What can hang from each mark:
bifetal: kazuget
lifat: fulup lotu
kosagu: lezetuf noru
libut: lotu
noru: kazuget kosagu
lezetuf: kosagu rugi
rekalip: lotu
kazuget: bavovu bifetal noru
fulup: lifat noru
bavovu: kazuget lotu
rugi: lezetuf
lotu: bavovu libut mevus rekalip

Each row was made from one small tree. The marks that hang from a mark follow it in brackets, in alphabetical order. Every link used is in the known rows. Write each row's tree.
In the rows, zero is written as 128.
Known rows:
libut[lotu[bavovu[kazuget[noru]] mevus]]: [ 77 131 150  88 145 131 125 128 120 165 130 135 121 132 122 177 122 142
 119 102 144 147 132 172  90 147 145 133 134 121 128 144 131 176 127 123
 101 106 134 127 137 154 144  94]
libut[lotu[mevus rekalip]]: [105 126 150 121 143 139 140 129 100 157 120 134 123 138 123 170 122 150
 103 103 135 133 132 136 139 135 137 130 141 125 138 119 126 133 130 154
 112  90 130 144 148 120 145  88]
bifetal[kazuget]: [124 125 134 117 125 126 123 129 128 138 129 136 129 129 131 140 132 125
 128 131 132 131 130 136 110 135 140 129 119 131 121 140 134 170 124 126
 117 132 125 124 121 114 128 140]
rugi[lezetuf[kosagu[noru]]]: [145 133 102 118 138 110 126 123 113 104 119 127 128 143 108 113 151 102
 115 109 136 138 112 105 135 120  95 134 145 129 135 139 130 121 126 147
  97 118 132 132 106 134 110 120]
noru[kosagu]: [132 132 122 137 128 129 123 127 122  99 125 127 126 135 116 135 131 133
 139 132 134 129 126 123 116 133 123 121 137 127 125 129 122 131 123 136
 132 116 121 116 124 148 123 138]
kosagu[lezetuf noru[kazuget[bavovu[lotu[rekalip]] bifetal]]]: [116 130 147 103 127 103 130 134  90 148  88 141 134 136 123 159 128  94
  79 161 114 153 124 113  94 140 125 124 111 133 109 128 116 155 122 187
  44  98 112 114 128 175 143 118]
rugi[lezetuf]: [137 127 116 132 134 124 129 124 124 123 128 127 127 131 117 127 135 115
 126 119 129 131 124 122 131 128 119 134 131 130 131 130 130 117 125 135
 116 123 134 134 124 122 124 114]
fulup[lifat[lotu[bavovu]] noru[kazuget kosagu]]: [103 135 142 116 145 125 103 131 108 143  83 126 107 117 115 206 126 123
 138 105 138 134 132 157  80 165 149 111 144 123 144  81 117 185 120 117
 132 135 101 109 102 156 125 143]
bavovu[lotu[libut mevus rekalip]]: [107 123 162 134 147 132 149 130  79 151 115 135 131 134 125 168 121 152
  84 109 123 136 130 126 137 142 120 127 132 122 123 112 119 151 137 202
 111  99 144 138 159 159 154  77]
bifetal[kazuget[bavovu[lotu] noru]]: [124 125 148  97 124 113 135 133 121 155 117 144 139 126 133 152 124 112
 111 177 116 144 132 141  66 145 146 132 102 132 102 153 134 148 126 162
  79 119 125 108 127 139 148 114]
kosagu[noru]: [133 129 126 125 126 119 122 130 130 115 123 130 129 138 127 115 135 122
 122 121 135 129 122 124 135 122 117 122 138 127 132 141 129 136 129 139
 114 124 121 126 118 132 116 139]
lotu[bavovu[kazuget[noru[kosagu]]] mevus]: [ 91 139 144 110 138 130 114 129 117 119 130 135 123 137 115 172 129 142
 141 114 146 146 129 161  85 155 125 118 138 117 114 154 125 192 121 135
 114 108 142 109 132 188 134 115]
libut[lotu[bavovu mevus]]: [ 95 123 141 114 147 140 132 128 107 161 128 128 118 137 122 167 119 157
 120  83 144 139 131 153 128 135 144 131 141 124 141 114 130 144 131 134
 121 106 129 143 141 135 139  99]
noru[kazuget[bavovu[lotu] bifetal] kosagu[lezetuf]]: [122 132 131 117 126 110 125 128  94 119  94 135 132 132 108 166 127 103
 106 173 117 155 127 121  65 143 133 126 109 135 105 114 112 135 118 162
  66 101 107  99 121 182 147 130]
kosagu[lezetuf[rugi] noru]: [137 139 106 117 136 104 116 123 101 100 119 126 127 143 111 137 147 101
 114 125 132 146 108 112 134 126 101 126 151 125 130 141 127 117 125 143
  86 115 133 127 127 125 114 136]
noru[kosagu[lezetuf]]: [129 138 108 127 132 122 123 123 110  89 120 125 126 140 109 141 136 122
 135 142 138 139 118 118 116 135 109 125 144 127 126 129 122 122 123 142
 115 110 125 116 129 136 124 135]
lezetuf[kosagu]: [134 132 118 116 134 124 134 125 116 119 126 125 129 132 120 125 137 122
 123 126 127 134 122 115 126 128 114 133 131 128 128 126 127 123 128 129
 122 127 132 129 122 135 125 125]
bavovu[kazuget lotu[rekalip]]: [106 121 156 107 139 129 142 129 122 137 116 136 130 125 129 132 119 124
 107 117 120 143 127 134 112 139 127 139 118 125 122 132 129 155 126 157
  95 115 135 133 165 160 138  93]
kosagu[noru[kazuget[bavovu[lotu[libut]]]]]: [119 121 146 128 131 105 132 139 100 148 108 135 134 135 123 157 127 104
  78 132 116 137 126 127 102 135 129 125 117 130 118 117 117 143 133 183
  75 113 103 110 114 208 138 129]
kosagu[lezetuf]: [125 133 113 118 132 121 127 123 115 118 122 126 127 132 120 137 133 118
 124 140 132 137 121 121 127 131 116 131 134 128 129 129 127 116 128 135
 112 122 134 128 130 117 128 123]
rekalip[lotu[bavovu]]: [105 132 135 118 139 133 129 131 117 174 127 128 117 129 120 142 123 147
 131  96 126 133 129 144 120 130 131 128 142 121 136 130 125 142 131 144
 137 133 129 138 160 145 136 115]
lifat[lotu[libut mevus]]: [109 131 146 134 141 131 118 130 104 135 116 130 126 130 120 179 124 149
 103 116 136 135 134 139 126 143 119 114 140 124 121 107 118 165 133 173
 125 123 133 124 124 125 147  75]
lifat[fulup[noru[kosagu]] lotu[bavovu libut mevus]]: [ 76 138 148 132 159 129 120 134  95 132  96 120 102 118 119 193 125 161
 118  82 145 131 135 163  93 176 122 113 158 115 140  88 106 194 132 146
 148 119 130 111 110 135 134  84]
kosagu[lezetuf[rugi] noru[kazuget[bavovu[lotu]]]]: [134 130 120 113 137  96 121 130  85 126 103 133 130 142 109 162 139  82
  90 139 116 157 111 116 103 133 115 130 128 129 117 126 122 102 125 158
  42 104 116 117 126 179 129 131]
noru[kazuget kosagu[lezetuf[rugi]]]: [135 142 104 132 136 114 110 123  83 101 115 127 121 143  97 179 144 100
 122 130 126 146 114 117 111 140 119 123 144 127 120 127 114 121 117 121
  84 104 117 112 118 168 120 158]
kazuget[bavovu noru[kosagu[lezetuf[rugi]]]]: [132 148 107 116 131 101 119 126  95  98 119 129 133 136 104 176 141  99
 121 180 123 149 116 119  82 150 112 124 135 123 106 148 122 109 118 159
  84  99 133  98 127 157 134 127]
kosagu[lezetuf[rugi] noru[kazuget[bavovu[lotu] bifetal]]]: [130 132 129 109 130  92 118 129  87 133  92 135 134 137 111 163 139  83
  85 157 113 161 117 117  84 134 123 127 117 134 108 128 117 132 120 161
  39 106 114 110 120 170 136 130]
lotu[bavovu[kazuget] libut mevus rekalip]: [ 70 127 167 121 149 135 134 134  98 158 131 132 123 131 129 184 120 147
 101  77 139 137 133 150 126 161 126 127 128 115 124 125 124 219 130 179
 122 113 148 133 158 193 146  88]
rekalip[lotu]: [122 134 130 126 133 129 132 130 122 156 125 131 120 127 116 133 130 141
 126 122 122 130 129 133 120 121 126 131 141 125 134 131 122 119 131 142
 136 129 126 132 153 126 138 116]
fulup[noru[kazuget[bifetal]]]: [119 136 140 134 124 117 127 127 115 154 102 132 120 118 130 158 130 109
 117 134 121 128 137 135  90 138 149 130 118 133 127 108 107 179 122  98
 125 125 110 114  94 136 136 166]
fulup[lifat[lotu[rekalip]] noru]: [111 134 154 112 144 124 125 130 118 148  84 129 115 107 131 178 126 126
 120 129 128 128 132 139 108 157 137 123 138 123 146  91 127 165 126 150
 143 136 127 128 131  94 136 101]
rugi[lezetuf[kosagu[noru[kazuget[bavovu]]]]]: [139 130 110 119 132 103 120 131 105 124 115 131 129 143 107 146 148  81
 102 123 127 141 118 111 111 130 112 132 126 133 124 131 124 124 122 145
  71 112 116 118  90 186 119 136]

Which tree is each row?
[ 83 127 161 114 145 140 126 132 113 151 132 134 121 132 130 169 120 145
 123  82 141 141 132 153 126 153 129 128 128 117 125 134 131 198 125 150
 116 112 151 138 159 179 139  93]  lotu[bavovu[kazuget] mevus rekalip]
[116 145 127  92 136 100 122 118  99  93 102 135 134 131 101 160 141 101
 114 172 120 168 117 131  53 148 113 130 126 127 101 153 118 159 114 147
  62 104 135  99 140 147 137 108]  bavovu[kazuget[bifetal noru[kosagu[lezetuf[rugi]]]] lotu]
[ 68 129 176 117 142 130 132 133 100 166 122 135 128 126 129 185 121 148
  99  94 136 141 138 151 108 163 133 124 114 120 116 126 120 250 124 179
 119 115 146 127 150 184 152  86]  lotu[bavovu[kazuget[bifetal]] libut mevus rekalip]
[ 87 123 154 113 150 144 138 130  97 173 124 132 119 138 127 176 116 159
 107  78 139 136 132 147 138 143 143 129 141 121 141 117 129 158 131 156
 112  94 132 149 155 141 144  88]  libut[lotu[bavovu mevus rekalip]]
[103 121 168 136 141 125 142 138  72 173 109 140 132 134 125 198 118 129
  71 125 115 139 136 132 113 153 136 126 113 124 111 104 114 152 133 200
  86  92 127 123 144 210 163  92]  noru[kazuget[bavovu[lotu[libut mevus rekalip]]]]
[ 99 133 143 126 144 139 126 131 105 173 129 131 114 136 115 163 125 165
 132  86 136 138 131 150 124 131 126 125 149 118 136 126 125 146 132 152
 139 122 140 141 164 149 144  97]  rekalip[lotu[bavovu mevus]]
[121 138 143 110 114 111 125 132 132 149 115 136 140 119 132 148 127 114
 118 191 117 136 138 134  74 142 141 123 102 132 102 150 123 155 122 146
 110 124 127 103 114 133 150 117]  kazuget[bavovu bifetal noru]
[140 136 116 117 132 100 116 133  94 125 115 130 130 142 111 160 148  84
 101 125 120 144 115 111 112 132 117 127 128 128 118 130 122 128 121 136
  69 115 117 114 102 193 118 152]  lezetuf[kosagu[noru[kazuget[bavovu]]] rugi]
[102 136 140 132 126 111 124 138 117 133  88 126 110 110 126 164 132 111
 122 150 122 127 140 144  51 163 147 125 114 130 127 105 103 167 119 101
 126 118 101  87  84 157 134 154]  lifat[fulup[noru[kazuget[bavovu bifetal] kosagu]]]
[ 69 131 183  87 145 134 106 133 119 163  92 136 119 112 127 200 121 146
 120 110 142 153 139 168  89 172 143 114 117 122 125 111 134 239 117 163
 119 137 141 128 152 132 148  58]  fulup[lifat[lotu[bavovu[kazuget[bifetal]] mevus rekalip]]]
[104 121 166 135 144 126 151 136  83 156 114 136 136 132 127 177 117 144
  79 129 120 138 133 126 118 150 125 130 118 122 115 109 122 143 135 220
 102  97 142 129 160 182 162  69]  kazuget[bavovu[lotu[libut mevus rekalip]]]
[124 131 141 124 114 107 114 137 124 144 107 137 132 130 128 147 133  98
 105 153 123 135 133 128  92 132 139 118 107 135 112 135 118 169 120 140
  87 121 103 104  95 174 133 153]  kosagu[noru[kazuget[bavovu bifetal]]]
[128 140 122 115 123  93 109 130  96 130 102 133 131 137 112 171 145  81
  96 156 120 152 119 117  92 137 125 121 119 133 111 134 117 150 117 144
  60 112 112 106 106 164 129 148]  kosagu[lezetuf[rugi] noru[kazuget[bavovu bifetal]]]
[ 86 135 179 103 138 119 141 129  93 159 107 145 137 124 127 176 125 137
  79 148 120 150 137 145  81 156 129 127 112 123 102 143 115 214 127 194
  91 102 145 115 149 165 165  69]  bavovu[kazuget[bifetal noru] lotu[libut mevus rekalip]]
[ 98 125 177 132 134 121 140 137  73 181  99 142 135 129 126 201 118 129
  66 141 111 143 141 130  95 154 142 122 100 129 103 106 109 182 127 202
  84  96 124 116 137 198 171  89]  noru[kazuget[bavovu[lotu[libut mevus rekalip]] bifetal]]
[ 85 130 150  98 148 137 120 137 122 160 102 127 111 114 139 150 115 143
 117  97 125 134 135 149 123 165 132 114 134 120 134 118 125 166 130 142
 116 133 130 132 137 111 128  69]  lifat[fulup lotu[bavovu rekalip]]
[136 139 107 119 134 103 107 126  91 118 112 130 123 147 109 159 149  89
 107 120 127 146 111 117 129 128 112 123 146 128 126 136 119 129 123 125
  66 112 118 121 110 155 114 158]  kosagu[lezetuf[rugi] noru[kazuget]]
[ 67 138 177 104 139 124 129 132  99 173 119 140 131 126 132 193 123 141
  94 120 131 145 140 156  89 168 134 120 117 118 105 149 119 252 125 180
 111 111 148 116 140 181 159  87]  lotu[bavovu[kazuget[bifetal noru]] libut mevus rekalip]
[ 77 122 150 101 148 138 129 128 122 156 132 130 118 133 120 167 120 149
 121  75 149 145 131 168 109 142 144 137 133 123 138 123 133 175 126 123
 112 110 129 138 146 153 138  92]  libut[lotu[bavovu[kazuget] mevus]]
[140 137 114 116 129 105 115 124 104 125 103 133 128 143 107 133 152  89
 102 122 128 144 121 109 110 125 114 128 128 136 124 135 117 161 118 128
  77 118 115 120  83 153 118 142]  rugi[lezetuf[kosagu[noru[kazuget[bifetal]]]]]
[127 129 142 104 125 114 129 132 115 127 115 143 138 133 121 158 128 117
 120 178 123 147 130 137  54 149 139 124 111 130  99 153 128 151 121 169
  81 108 119  97 125 161 143 125]  bifetal[kazuget[bavovu[lotu] noru[kosagu]]]
[ 73 133 163  75 136 124 134 130 125 183 114 139 128 123 133 168 117 126
 102 124 126 146 137 158  78 155 156 131 114 126 120 150 126 216 120 142
  90 108 123 123 141 141 146  99]  libut[lotu[bavovu[kazuget[bifetal noru]] rekalip]]
[ 86 128 163 105 150 128 123 135 102 170  96 128 123 115 130 199 118 139
 103 107 130 134 133 145 123 168 139 112 131 120 136  95 131 196 130 193
 133 141 127 130 146 138 140  80]  fulup[lifat[lotu[bavovu libut rekalip]]]
[125 136 135 112 118 115 119 133 125 125 124 141 135 134 123 165 133 115
 132 179 130 136 131 139  62 152 142 120 114 130 102 160 128 169 117 152
 101 113 118  92 110 152 137 144]  bifetal[kazuget[bavovu noru[kosagu]]]
[ 82 140 152  98 142 130 120 131 117 175 130 138 116 130 116 172 128 151
 131 107 135 146 133 169  87 144 127 128 142 115 123 156 125 179 128 143
 121 121 146 125 160 164 148  93]  rekalip[lotu[bavovu[kazuget[noru]] mevus]]
[120 129 143 126 115 117 120 135 122 156 112 135 132 122 130 161 125 106
 112 161 117 135 139 131  85 141 151 124  96 137 108 122 117 161 119 129
 102 124 107 107 106 169 145 142]  noru[kazuget[bavovu bifetal]]
[118 123 156 127 143 137 141 129  95 143 115 137 129 135 125 151 121 149
 105 114 125 141 129 127 136 135 123 128 131 123 124 120 125 128 132 171
 106  99 147 142 162 143 147  81]  bavovu[lotu[mevus rekalip]]
[ 81 131 151 113 146 137 123 131 118 168 132 132 113 130 115 163 125 157
 133  78 140 145 131 164 106 139 126 132 141 117 132 136 127 174 127 141
 131 126 144 136 169 168 143  91]  rekalip[lotu[bavovu[kazuget] mevus]]
[115 120 148 130 132 115 139 136  97 160 112 133 135 126 125 170 120 111
  84 140 110 136 132 131  96 142 140 132 108 131 114 104 117 133 132 172
  87 115 109 113 123 202 149 118]  noru[kazuget[bavovu[lotu[libut]]]]
[113 136 148  99 126 115 126 125 126 113 108 139 135 126 116 138 129 121
 121 168 123 153 130 141  52 143 130 126 115 129 103 152 119 179 117 142
  91 113 125  98 129 158 141 114]  bavovu[kazuget[bifetal noru[kosagu]] lotu]
[124 141 131 103 125 104 132 125 104 112  98 136 140 130 112 156 129 111
 111 204 118 157 126 123  53 147 122 125 115 131  98 144 118 129 120 177
  75 101 125  94 128 148 151 107]  kazuget[bavovu[lotu] bifetal noru[kosagu[lezetuf]]]
